Each row comes from the steps of one walk. Every step used is in the known rows, and no mark comes twice. Write the walk behind each row, first mark first.
Known rows
P-F-Z-L: [-15.3   1.3   7.4  -2.3 -17.7  -8.2  10.3   1.5   7.0   4.0  -6.4  -9.3
  -4.0   7.9   1.6   3.1   8.9  -1.2   4.8  -3.1   5.4  -6.3  -5.0  18.5
   2.6  -7.9   1.8   0.6]
U-M: [-12.1   3.3  13.7  13.0  -4.3  -0.8  -6.2  -2.3   9.3  26.5  -6.6  -1.0
  -2.1   2.0 -10.9  10.7   0.9  -4.9   5.2   1.9  -8.1   6.0   0.8   4.2
  -2.9   4.6  -3.5  -3.6]
B-X: [-11.6   8.4   7.1   5.7 -12.6   1.7   8.0  -1.8   0.2   9.0  -0.6   1.8
   0.8   9.2  13.1  -0.5   2.9   1.7   8.5   6.6   8.8   0.5  -1.5   4.3
   2.5   3.4   1.6  -1.3]
X-U-M-B: [-18.4   3.3  20.5  13.1   1.8   8.3   4.5 -11.3  -0.7  23.1 -12.0 -10.5
 -17.2  16.2 -21.6  25.7  10.5  -0.1   0.0   2.2  -5.0   3.0  18.9   7.4
   1.7  16.8  -6.6  -4.2]
U-X-L-Z-F: [ -3.0 -14.1  19.6   0.9   7.0   3.8 -12.2  -7.2 -10.7  28.4 -10.0  -1.9
 -13.9  16.3 -16.2 -10.0  -3.2  -5.9  26.1   0.1 -18.2  -1.3   9.9  10.0
  -3.6   6.9 -13.0  -8.4]
X-U: [-3.2  6.6  2.9  5.0 -7.6  6.2  7.1 -2.8 -7.5 -0.6  2.0 -5.1 -5.1 10.2
 -2.5 -5.5  9.9  3.6 -2.4  0.3 -8.6 -3.7 14.1 -5.5  3.0  5.7 -1.2 -5.1]
P-F-Z: [ -6.5  -9.0  12.1   0.6 -10.2  -6.8  16.7  -5.8   9.8   1.9  -8.6  -4.3
  -5.3   7.9   3.8   9.4   3.5   2.9   3.1  -1.9   4.2   4.3  -3.5   5.8
   5.5  -2.0   7.5   0.1]
X-L-Z-F: [  5.1 -11.8   0.7  -7.6  14.6   1.0 -10.2  -5.0 -26.1  24.0  -7.1   5.6
  -7.7  11.9 -12.6  -1.5   0.2  -5.7  26.6 -11.1 -11.5   1.5   7.6  12.6
  -2.3   3.8 -14.6   0.3]
B-X-L-Z-F: [ -6.3  -2.9   8.7  -0.6   0.5   3.5  -2.0  -7.1 -26.2  33.5  -8.9   7.8
  -7.9  20.9   0.6  -1.8   3.0  -3.5  35.0  -5.2  -3.2   2.3   5.0  16.0
  -0.2   7.0 -14.7  -1.4]
P-F: [ -3.4  -9.6   0.7   3.3 -12.8  -5.9   4.0  -6.2  -7.0  -2.3   0.2   0.7
   9.2   9.0  -3.6  -2.9   1.5  -5.1   5.9  -2.9  -2.3  -6.6  -7.0  10.4
  -3.0  -6.2   6.7  -3.8]
M-U-X: [  1.1  -7.0  19.8   4.0   1.5  -5.5   3.7  -5.9  23.1   7.6  -8.9  -5.3
  -8.0   4.3 -10.4   1.3  -8.7   2.2  -7.7  11.4  -3.5   1.6   8.5  -0.8
  12.2   6.5   1.4  -7.8]
X-M-U: [ 11.0  -6.7   1.9   1.9   3.8  -1.5  13.5  -4.1  -4.2  17.5 -14.3   2.5
  -5.0   3.7 -14.4   2.0   4.0   6.4   0.6  -0.6   0.4   9.3  10.9   0.7
  13.0   8.6 -11.2  -4.9]
U-M-X-L-Z-F: [ -2.2  -9.8  22.5   5.9  19.0  -1.3 -10.9  -7.3  -3.8  48.1 -15.8   8.3
  -3.3  17.2 -31.7   1.2   1.2  -8.9  32.8  -8.5 -12.9   0.8  17.5  22.0
   3.0  15.8 -25.7  -1.2]
L-Z-F-R: [  4.0  -8.4   4.1  14.9  25.4  -6.0 -25.0  -7.3 -16.3  15.3  11.6  18.9
 -13.0  16.6  13.8   4.5   6.9  -6.6  13.0  -1.7  -1.0  12.7   7.2  17.3
 -10.0   5.8  -5.7   7.4]
P-F-R: [ -5.3  -5.3   4.1  13.0  -2.5  -9.0   3.5  -7.1 -13.5  -3.8   8.3  10.6
  -1.3  12.7  11.7  11.0  10.0  -0.1   8.4   2.4   0.9   4.1  -6.8  14.5
  -8.2  -3.5   1.8   1.9]
L-Z: [  0.1   0.3   2.5   3.8  18.7  -0.8 -13.9  -4.5  -3.0   7.6   1.1   0.5
  -2.3   4.5   4.8  -7.0  -0.7  -0.2   0.8  -3.0   7.6   1.6   0.4   3.2
  -2.2  -2.5   6.5   2.7]
Z-F: [  5.2 -11.0  -2.0   0.5  -5.3  -1.8 -10.8  -0.5  -6.3  10.3   2.4  10.0
  -2.4   8.1  -6.7  -1.4  -1.4 -12.3   8.1  -3.4 -11.9  -0.3   6.5   9.5
  -3.6   5.9  -8.1  -0.5]
R-X: [-3.1 -2.7  4.1 -1.4  3.8  7.6 -7.8 -7.0 -1.7  3.6 -6.1  6.3 -3.8 12.7
  3.7 -6.0  5.8 -1.4  3.4 -3.2  1.0  5.7  4.4 -1.3  7.0 -3.6  6.6 -3.5]
Z-F-R-X: [  0.5 -10.8   6.7   9.1   9.4   2.8 -19.8  -9.9 -15.9  11.5   4.4  24.2
 -14.5  24.8  13.0   5.0  13.0  -7.3  14.3  -2.7  -7.5  16.9  11.2  12.2
  -0.1   4.0  -6.1   1.1]
U-M-B-X-L-Z-F: [-22.2  -7.0  26.4   5.4  11.1   5.1  -6.0 -15.6 -19.9  56.2 -23.4   0.1
 -18.6  26.3 -18.5  30.1   3.1  -6.7  37.4  -2.6   0.5   8.0  10.8  30.0
  -1.7  18.6 -19.9  -1.2]
P-F-R-X: [ -8.8  -8.2   7.9  12.2   1.8  -1.3  -3.8 -15.4 -14.8  -0.6   0.8  15.0
  -4.3  25.2  15.5   4.4  16.6  -0.8  10.8  -0.8   1.5   9.9  -2.8  13.2
  -0.5  -7.6   8.9  -1.9]
L-Z-F-R-X-B: [-10.7 -12.5   5.3  10.6  17.9  -3.2 -29.6 -14.7 -27.7  33.0   2.1  18.1
 -19.7  32.0  11.0   0.7  21.0  -6.3  12.1 -10.2  -5.7  10.9  17.3  24.2
   0.1   5.8  -5.8   0.6]
U-X-M: [ -5.1  -2.2  20.5  13.8 -12.6   8.1   7.4  -0.3   1.7  18.3 -12.7  -6.6
  -9.5   8.0 -12.7 -17.8   8.7   3.6   9.5  11.6  -7.7   3.4   7.6  -2.9
  -2.6   9.0  -6.4 -16.1]
L-Z-F-R-X: [  0.2 -10.6   9.0  12.9  29.1   2.2 -33.4 -15.5 -17.8  19.5   6.3  26.1
 -15.9  29.3  16.5  -2.4  12.3  -6.9  15.5  -5.3  -0.5  18.8  11.7  15.4
  -2.3   2.2  -0.1   3.7]

Write each row's walk
[ -4.3 -10.4  22.1  10.8  18.7   1.5 -13.2  -7.9 -18.1  25.2  -2.2   7.1
 -25.1  19.9   0.5   4.7   7.0  -0.2  28.9   4.7 -15.0  11.1  11.1  15.1
  -6.5   9.3 -16.7  -4.3]	U-X-L-Z-F-R
[ -5.3  -0.3  10.3   2.4  33.1   7.7  -8.7 -13.8 -28.5  15.8  -7.7  11.9
 -20.5  18.9  14.8   7.5  15.8  11.6  24.0  -7.1   3.9  19.1   6.5   5.4
   6.0  -3.9  -4.8   3.0]	F-R-X-L-Z
[  3.2  -9.4   4.1   4.0  24.4  -1.4 -11.3  -6.2 -33.0  23.2   1.5  14.1
 -18.9  14.6   3.1  12.8   8.1   0.6  29.2  -7.3  -9.2  11.5   8.1  17.0
  -6.2   5.7 -20.5   5.2]	X-L-Z-F-R
[-10.8  10.5   7.0  -4.9  -4.4  -2.4   6.7   6.7  13.4   6.0  -6.2 -10.6
 -12.8  -1.2   5.5   5.7   7.1   4.9  -0.6  -1.4   7.9  -0.9   1.9   7.7
   7.6  -3.4  -5.0   3.4]	F-Z-L
[ -0.1  -3.7   7.2   4.5  -0.1  13.3   1.6  -7.2 -13.9  16.1 -15.6   7.4
  -5.2  16.9  -4.2 -16.5  17.6   2.9  12.2  -4.3  -1.9  10.8   8.3  -2.2
   4.4   1.5  -3.2  -9.4]	R-X-M
[-13.4  16.8  10.8  11.6 -21.2   7.6  16.2  -3.7  -8.2   8.6   0.6  -3.5
  -4.4  19.0  10.3  -6.5  13.3   4.4   6.4   5.8  -0.5  -2.4  11.0  -1.9
   5.0   8.5   0.5  -5.8]	B-X-U
[-17.5   8.5  14.0   6.8  -6.3  10.6  19.2 -10.6 -10.5   5.7  -6.5  -8.3
 -13.8  22.9   2.1  14.9  12.6   6.9   2.1   6.7  12.0  -2.9  16.3   5.8
   5.5  15.9  -1.7  -2.9]	M-B-X-U
[  2.1 -15.8  11.1  14.7   6.1  -3.5  10.6 -18.4 -20.0  16.1 -12.9  17.8
  -9.3  27.8   0.5   4.3  19.7   6.6  11.9  -1.7   3.2  18.8   9.0  14.1
  11.9   2.1  -2.9  -6.7]	P-F-R-X-M-U
[  3.3  -9.6   1.8   9.9   4.9  -4.7 -11.6  -2.9 -12.3   8.6  10.6  17.5
 -11.6  11.7   9.3  12.8   6.6  -5.9  10.3   1.6  -8.3  10.9   7.7  14.3
  -6.3   9.3 -12.7   4.5]	Z-F-R
[  0.8  -8.1  23.0  -4.2  20.2  -2.2   3.7  -9.8   3.1  21.4 -19.1  -8.9
 -14.6   8.1 -16.2   2.2  -6.8   8.6  10.4   3.1  -3.8   2.5   9.2   1.9
  15.1   4.0  -5.6  -7.0]	M-U-X-L-Z
[  1.2 -14.3   5.2  -8.8  17.2   8.6 -19.5 -13.8 -28.8  27.8 -13.3  12.1
 -11.3  24.9  -7.9  -7.9   6.8  -6.3  30.6 -15.8 -10.7   6.6  11.2  11.2
   4.5  -0.7  -8.8  -2.8]	R-X-L-Z-F
[ -1.3  -8.9   5.5   2.0   8.9   9.1  12.7  -6.5 -15.8  11.0 -16.7  -4.6
 -12.4   8.4 -16.8  11.3   9.3   6.9   4.9  -0.2   9.9   5.5  10.0   8.5
   1.5  12.8 -11.2  -2.8]	X-M-B
[-14.6  -0.1  22.0  27.5  -3.2   7.6 -17.1 -14.5 -13.7  37.3  -0.2  17.1
 -20.2  36.4  -0.3  11.0  24.6  -8.8  17.6   0.2 -24.1  19.2  25.5  11.9
  -0.4  14.3 -11.1  -7.7]	Z-F-R-X-U-M
[ -7.9  -9.3  23.7   9.0   2.8  12.5  10.1  -8.9  -1.2  16.0 -20.1 -10.9
 -18.4  12.8 -21.3   3.4   6.6   5.6   5.5  11.1   2.8   3.7  12.3   5.1
  -1.2  15.0  -8.1 -11.8]	U-X-M-B
[ -3.6  -6.6  26.5  16.5  30.1  -4.5 -11.5  -8.5 -10.1  46.4  -8.8  16.6
 -14.3  19.8 -16.7  16.2   8.8  -4.1  34.0  -3.9  -9.8  12.2  18.2  26.0
   0.0  19.1 -30.8   4.0]	U-M-X-L-Z-F-R
[ -2.8  -0.6   9.8  15.8   9.5  10.6   1.0  -9.2 -21.9  15.6  -7.6  15.8
 -16.4  20.1  10.9  -2.2  25.0   9.6  14.3   0.3   1.8  22.3  10.0   2.2
   2.4   4.6  -7.4  -5.0]	F-R-X-M
[  1.8   5.7  10.3   6.1   1.3   4.7  13.0  -1.7   4.8  -3.5   0.1  -1.5
   1.7  14.0 -11.6 -14.9   9.6   3.3  -3.0   0.5  -1.5  -9.5  22.4  -1.2
  10.7  12.8  -8.1  -3.0]	M-X-U
[-15.3  11.2  16.8  16.9 -13.5   4.4   1.6  -4.5   2.0  25.1  -4.5  -6.7
  -6.7  12.1 -12.9   5.3  11.2  -2.0   2.3   2.6 -17.2   1.9  13.9  -0.8
   0.6  10.5  -5.0  -8.2]	X-U-M
[ -4.2  -3.1   7.6  -8.1  24.0  11.0  -8.1 -12.1 -21.3  17.4 -17.1   3.6
 -10.2  16.2   0.0  -6.5   7.6   6.2  20.7 -11.8   0.7   8.4   5.5   1.3
   9.2  -6.8  -0.6  -3.0]	R-X-L-Z
[-25.5  19.6  24.8  23.3 -24.8   7.1  10.3  -5.9   1.6  35.8  -5.4  -4.9
  -5.3  20.7  -0.2   4.7  14.6  -0.3  12.0   9.8  -7.7   3.1  12.3   2.5
   1.8  13.6  -4.2  -9.2]	B-X-U-M
[ 11.3 -17.7  11.7  15.1  33.3  -0.2 -18.9 -19.6 -22.8  35.9  -8.0  27.3
 -21.2  32.3   1.4  -1.1  15.9   0.3  15.6  -6.3   0.8  27.3  21.1  17.0
  10.7  11.8 -11.1  -0.8]	L-Z-F-R-X-M-U
[  0.3  -7.4  20.7  -6.7   1.0  -1.4  17.7  -4.7   6.8  13.7 -19.9 -10.1
 -13.8   4.6 -19.2   9.3  -7.0   9.9   9.1   6.6 -10.6   0.4  10.0  -1.6
  17.1   6.1 -12.3  -9.4]	M-U-X-L
[-26.0   3.7  25.2  13.5  -4.1   3.9   4.1 -10.9   6.7  34.0 -16.5  -4.8
  -9.8  14.6  -6.0  32.5   3.0  -2.2  10.8   9.2  12.6   7.1   2.3  17.1
   1.4  14.6  -4.2  -0.7]	U-M-B-X
[-23.9   3.6  28.5  21.0  16.2  12.2  -4.1 -20.4  -9.1  24.1 -10.6   4.2
 -28.4  32.8  -1.1  34.0  24.6   5.0   5.1   4.2  -0.7  19.7  24.0  10.1
   5.2  15.1  -4.4  -2.5]	F-R-X-U-M-B
[-22.8  -4.2  29.6  16.2  21.8   1.7  -6.1 -17.5 -25.7  54.5 -15.3   9.1
 -28.8  30.6  -2.4  44.7  12.0  -0.8  39.7   1.9   3.6  18.4  12.0  34.2
  -4.6  20.5 -23.8   4.0]	U-M-B-X-L-Z-F-R
[  0.7   1.9  10.9   7.8  -9.0   0.1  22.6  -5.1  -5.7  26.1 -15.8   4.7
  -3.9  11.8  -2.5  -0.5   6.8   9.0   9.4   5.3   9.2   8.8   8.5   4.7
  15.0  11.8 -10.4  -5.8]	B-X-M-U
[-14.2   0.8  24.7  30.8  14.2   6.7 -31.6 -19.7 -15.6  43.4   1.9  19.2
 -23.4  40.7   4.0   3.3  24.3  -8.8  18.2  -3.5 -15.9  20.5  25.1  14.4
  -3.0  12.4  -4.9  -3.1]	L-Z-F-R-X-U-M
[ -9.3  -9.0  15.8   1.5  -9.0 -10.4   6.3  -5.6  13.2  21.2 -14.2 -12.6
 -12.1   8.5 -16.3   2.1  -1.1   3.4  -9.3   7.2  -8.9  -6.4  15.4   8.5
  14.7   9.8  -4.1 -10.9]	M-U-X-B
[-11.8  -7.5  15.8   4.3  26.5   3.1   1.2 -15.6 -36.6  28.6  -8.0  10.7
 -27.3  27.6   8.0  32.7  10.7   3.9  35.5   0.3  12.1  12.9  11.0  29.6
  -1.9  16.1 -19.8   7.4]	M-B-X-L-Z-F-R
[ -7.4   1.4  21.8   1.1   4.9   1.8  13.2  -0.4   5.3  30.7 -21.0  -2.1
  -0.6   4.8 -29.2  10.4   2.3   1.8  21.6  -2.2  -8.3  -0.4  11.0   9.7
   9.4  11.8 -23.6  -3.7]	U-M-X-L
